Each row was made from one small tree. Brackets hold a mark, then the marks that hang from it, in the order of their numbers. Every link used is in the known rows. Write each row's tree.
Known rows
(j430 (j480 j402 j628) j834): [ 1.542 -0.962  0.314 -0.841  0.582 -0.832  0.251 -0.548 -1.199 -0.415
 -0.453  2.170  0.607 -1.219 -0.153 -0.772 -0.352 -2.586 -1.887]
(j834 (j430 (j480 j628) j555)): [-0.240  0.060  1.886 -1.850  2.053  1.865  2.756  1.070 -0.099 -0.465
  0.181  1.183 -0.838  0.640 -0.619 -0.594 -1.196 -0.500  0.010]
(j834 (j430 (j480 j402) j555)): [-0.234 -0.544 -0.230 -2.011  0.954  0.590  0.650 -0.436 -0.103 -1.235
 -1.536  0.549 -0.116  0.049 -0.535  0.939 -1.917 -0.061 -0.010]
(j555 (j834 j430)): [ 1.913  2.435  1.945 -2.888  4.293  0.878  1.674 -1.820  0.044 -0.105
  1.025  0.610  0.519 -2.070 -2.193  2.338  0.485  0.232  0.294]
(j430 (j480 j402 j628) j555 j834): [ 0.652 -1.519  0.393  0.023 -0.149 -0.009  1.272 -0.128 -1.452 -0.440
 -2.469  1.931  0.600 -0.909 -0.159 -0.796 -0.841 -1.630 -2.273]
(j430 j480 j834): [ 0.328 -0.822  0.733 -2.761  1.602 -0.486  2.180 -0.880  0.462  0.849
  1.596  1.730 -0.047 -3.353 -1.010  0.306  0.080 -3.426 -1.330]
(j430 j480 j555 j834): [-0.638 -1.438  0.733 -1.934  0.890  0.211  3.156 -0.357  0.104  0.802
 -0.405  1.440  0.063 -3.062 -0.966  0.229 -0.446 -2.472 -1.861]
(j480 j628): [ 3.186  1.831  2.248 -0.265  1.502  3.174  1.506 -0.967 -2.133  0.120
  1.879  2.355 -0.380 -1.256 -2.401 -0.521  0.029 -0.270 -0.797]
(j480 j402 (j430 (j555 j834)) j628): [ 2.013  2.444  1.018  1.137  0.497  2.285 -0.588 -1.661 -2.789 -1.065
 -5.948  1.160  1.242 -0.524 -1.052  0.678 -1.491  2.130 -1.155]
(j834 (j430 (j480 j402 j628) j555)): [ 0.370 -0.218  0.644 -0.985  0.995  1.118  0.736  0.462 -0.872 -1.566
 -1.658  1.166 -0.256  1.391 -0.122 -0.313 -1.760  0.179 -0.232]
(j430 j834): [ 2.099  0.648  1.892 -1.671  1.723  0.985  2.357 -1.090 -0.858  0.665
  1.452  1.775  0.657 -3.541 -1.891  0.351  0.615 -2.317 -1.537]
(j628 j402): [ 2.460  1.977  0.139 -2.082  1.784  2.582  1.005 -0.753 -0.012  0.502
  2.695  2.972 -0.632 -1.351 -3.070  1.455 -0.341 -1.838 -1.297]
(j693 j402 j834): [ 0.345 -0.226  1.901 -2.795  1.001  2.427  1.916 -1.161 -1.895  1.054
  1.882  1.736 -0.608  1.854 -3.043  1.396 -0.095 -1.204 -1.488]
(j555 (j834 (j430 (j480 j628)))): [ 0.793  1.234  1.653 -3.018  4.227 -0.184  1.694 -0.688  0.550 -0.233
  0.910  1.165 -0.326 -0.458 -0.952  1.010  0.152 -0.698  0.250]
(j693 (j834 j430)): [ 1.094  1.189  3.220 -2.894  2.166  1.716  1.813 -0.226 -0.675  0.077
  2.141  0.681  0.670  1.001 -1.908  1.223 -0.260 -0.518  0.504]
(j480 j402 (j430 j555 j834) j628): [ 1.526  0.699  1.729  1.201 -0.666  1.901  0.455  0.427 -2.583 -0.954
 -5.190  1.406  1.586 -0.660  0.022 -1.238 -1.557 -0.406 -1.792]
(j402 (j480 j430) j628): [-0.491  1.643  2.649 -0.919  0.745  2.766  0.513 -1.897 -0.492 -1.309
 -1.308  0.562  0.800 -2.684 -0.383 -1.694 -1.382 -2.598  0.697]
(j628 (j402 (j480 (j430 j555 j834)))): [-2.366  0.275  0.438 -1.181  0.817  1.444  1.626  0.560  1.855  0.241
 -2.868  2.120  0.311 -2.083 -0.751 -0.442 -2.212 -4.345 -1.148]
(j628 (j402 (j480 (j430 (j555 j834))))): [-1.894  1.922 -0.187 -1.255  1.908  1.788  0.512 -1.484  1.680  0.233
 -3.740  1.964  0.092 -1.988 -1.794  1.466 -2.029 -1.776 -0.478]
(j834 j430): [ 1.884  1.877  2.134 -2.570  2.894  2.277  1.857 -0.548 -0.223 -0.397
  2.288  0.960 -0.236 -1.232 -1.861  0.855 -0.243 -0.537  0.606]
(j402 (j480 (j430 j555))): [-1.889  1.033  1.205 -0.073  0.223  3.335  1.011 -1.337  0.068 -0.247
 -3.065  1.112 -0.175 -2.242 -1.153 -0.675 -2.573 -1.345  0.537]

Write each row's tree
[-1.689  0.184  2.548  0.653  0.573  2.125  2.076  0.280 -0.201 -0.243
 -3.752  1.561  0.687 -1.826 -0.008 -2.419 -1.722 -2.813 -0.598]
(j402 (j480 (j430 j555 j834) j628))
[-4.061 -0.821  1.764 -1.698 -0.209  2.981  1.642 -0.796 -0.417  0.424
 -3.208  1.022 -0.459  2.284 -1.443 -0.065 -2.653 -1.995 -0.437]
(j693 (j402 (j480 (j430 j555))) j834)
[ 1.403 -1.176  0.871 -1.883  0.345 -1.180  0.518 -1.574 -1.157 -1.218
 -0.536  0.782  1.618 -2.730  0.236 -0.501  0.020 -3.205 -1.953]
(j430 (j480 (j402 j628)) j834)
[ 0.784  1.563  0.472 -3.688  4.506 -0.376  1.281  0.563  1.953  0.010
  1.565  2.261 -0.690  0.658 -1.299  1.599 -0.085 -1.850 -0.512]
(j555 (j834 (j430 (j480 (j628 j402)))))
[-0.122  0.230  0.045 -2.042  1.985  0.640  2.106 -2.337 -0.108  0.722
 -1.174  1.270 -0.128 -3.011 -2.005  2.112 -0.394  0.096 -1.281]
(j430 j480 (j555 j834))
[ 1.218  0.731  0.975 -3.210  2.941 -1.306 -0.118 -2.298 -0.356 -1.943
 -0.991 -0.255  1.442 -1.311  0.010  1.439 -0.050 -0.621 -0.161]
(j555 (j834 (j430 (j480 (j402 j628)))))
[-0.322  0.326  0.598 -2.562  2.486  1.678  2.397  2.286  1.397 -0.286
  0.810  2.338 -1.205  1.870 -0.966  0.104 -1.505 -1.666 -0.665]
(j834 (j430 (j480 (j628 j402)) j555))
[ 1.132  0.178 -0.201 -0.094  0.961  0.322  0.177 -2.148 -1.739 -0.542
 -3.252  1.674  0.344 -0.843 -1.259  1.054 -0.793  1.003 -1.786]
(j430 (j480 j402 j628) (j555 j834))
[-0.919  1.908 -0.100 -1.665  1.232  2.290 -0.242 -0.700  1.688 -0.090
 -0.376  2.505 -0.651 -1.313 -1.587  0.029 -2.287 -3.564  0.363]
(j628 (j402 (j480 j430)))
[ 1.422  3.020  1.063 -0.556  1.891  2.921  1.066  0.190 -0.590  0.146
 -3.499  2.358  0.276 -0.059 -1.949  1.085 -1.190  0.153 -1.653]
(j480 (j430 (j555 j834)) (j628 j402))
[ 1.460  2.147  0.168  0.065  0.436  1.862 -0.648 -2.505 -1.956 -0.861
 -5.721  0.641  1.452 -1.935 -1.419  1.933 -1.711  1.906 -1.002]
(j480 j402 (j430 (j555 j834)))
[ 0.119  1.002  0.789 -4.086  4.096 -0.639  1.556 -1.485  1.262  0.069
  1.160  0.639 -0.166 -1.820 -1.279  2.271 -0.064 -0.868  0.426]
(j555 (j834 (j430 j480)))
[ 2.811  2.140  1.682 -0.388 -0.501  2.520 -1.108 -1.868 -2.869 -2.088
 -2.565  0.454  1.675 -1.454 -0.368 -0.507 -1.300 -0.241 -0.539]
(j480 (j402 j628) j430)
[ 0.361  0.835  2.029 -0.742  0.355  2.278  2.423  0.115 -0.981  0.248
 -3.112  0.998  1.150 -2.705 -0.846 -0.214 -1.198 -1.280 -1.297]
(j480 (j430 j555 j834))
[-1.205  1.893  1.925  0.556  1.651  2.477  1.072 -1.652 -0.485 -0.296
 -4.587  1.287  0.354 -1.725 -1.097 -0.535 -1.647 -0.325  0.021]
(j402 (j480 (j430 (j555 j834)) j628))
[-1.432 -1.268  2.325 -4.257  2.261  0.837  2.414  1.265 -0.240  0.274
  2.055  1.324 -1.267  4.920 -0.911  0.173 -0.632 -2.086 -0.378]
(j693 j402 (j834 (j430 (j480 j628))))
[ 0.018 -1.721 -0.520 -1.072 -0.158 -0.522  1.199 -0.996 -0.749 -0.202
 -2.291  1.380  0.753 -2.360 -0.467  0.515 -1.038 -1.821 -2.143]
(j430 (j480 j402) j555 j834)
[ 0.464  0.752 -0.306 -1.751  2.340  0.960  1.762 -0.361  0.512  0.751
 -0.761  2.887 -0.639 -0.414 -2.100  1.508 -0.533 -0.874 -2.190]
(j430 (j480 (j628 j402)) (j555 j834))
[ 2.348  1.061  2.208 -0.726 -0.304  0.806 -0.181 -1.042 -2.337 -1.723
 -3.126  0.260  2.690 -2.378  0.381 -0.977 -0.654 -1.986 -1.410]
(j480 (j402 j628) (j430 j834))
[ 1.913  2.204  1.586  0.129  0.177  1.997 -0.297 -2.655 -2.791 -1.891
 -6.034 -0.171  2.410 -2.055 -0.650  0.887 -1.165  1.492 -1.371]
(j480 (j402 j628) (j430 (j555 j834)))
[-0.316  0.019  2.615 -4.100  2.384  1.927  2.292  0.143 -0.709  0.388
  2.105  0.867 -0.462  3.306 -2.217  1.509 -0.361 -1.249 -0.261]
(j693 j402 (j834 j430))
[-0.792  0.619  3.111 -1.221  0.949  1.027  1.423 -1.250  0.031 -0.982
 -1.765  0.469  1.678 -3.616  0.421 -2.111 -0.686 -4.444 -0.188]
(j402 (j480 (j430 j834)) j628)
[-0.050  0.263  1.707 -3.740  2.364  0.480  1.369  2.095  1.266  0.208
  2.741  2.349 -0.407  3.685 -1.087  0.552 -0.830 -2.709 -0.383]
(j693 (j834 (j430 (j480 (j628 j402)))))
[ 1.353  0.337  0.600 -1.781  1.768  0.322 -0.246 -0.018 -0.638 -1.385
  0.383  1.439 -0.356  1.170 -0.129 -0.285 -1.164 -0.836  0.307]
(j834 (j430 (j480 j402 j628)))
[ 1.001 -1.097 -0.578 -1.961  0.553 -1.321  0.196 -1.525 -0.396 -0.182
 -0.133  1.645  0.696 -2.599 -0.534  0.529 -0.500 -2.875 -1.628]
(j430 (j480 j402) j834)
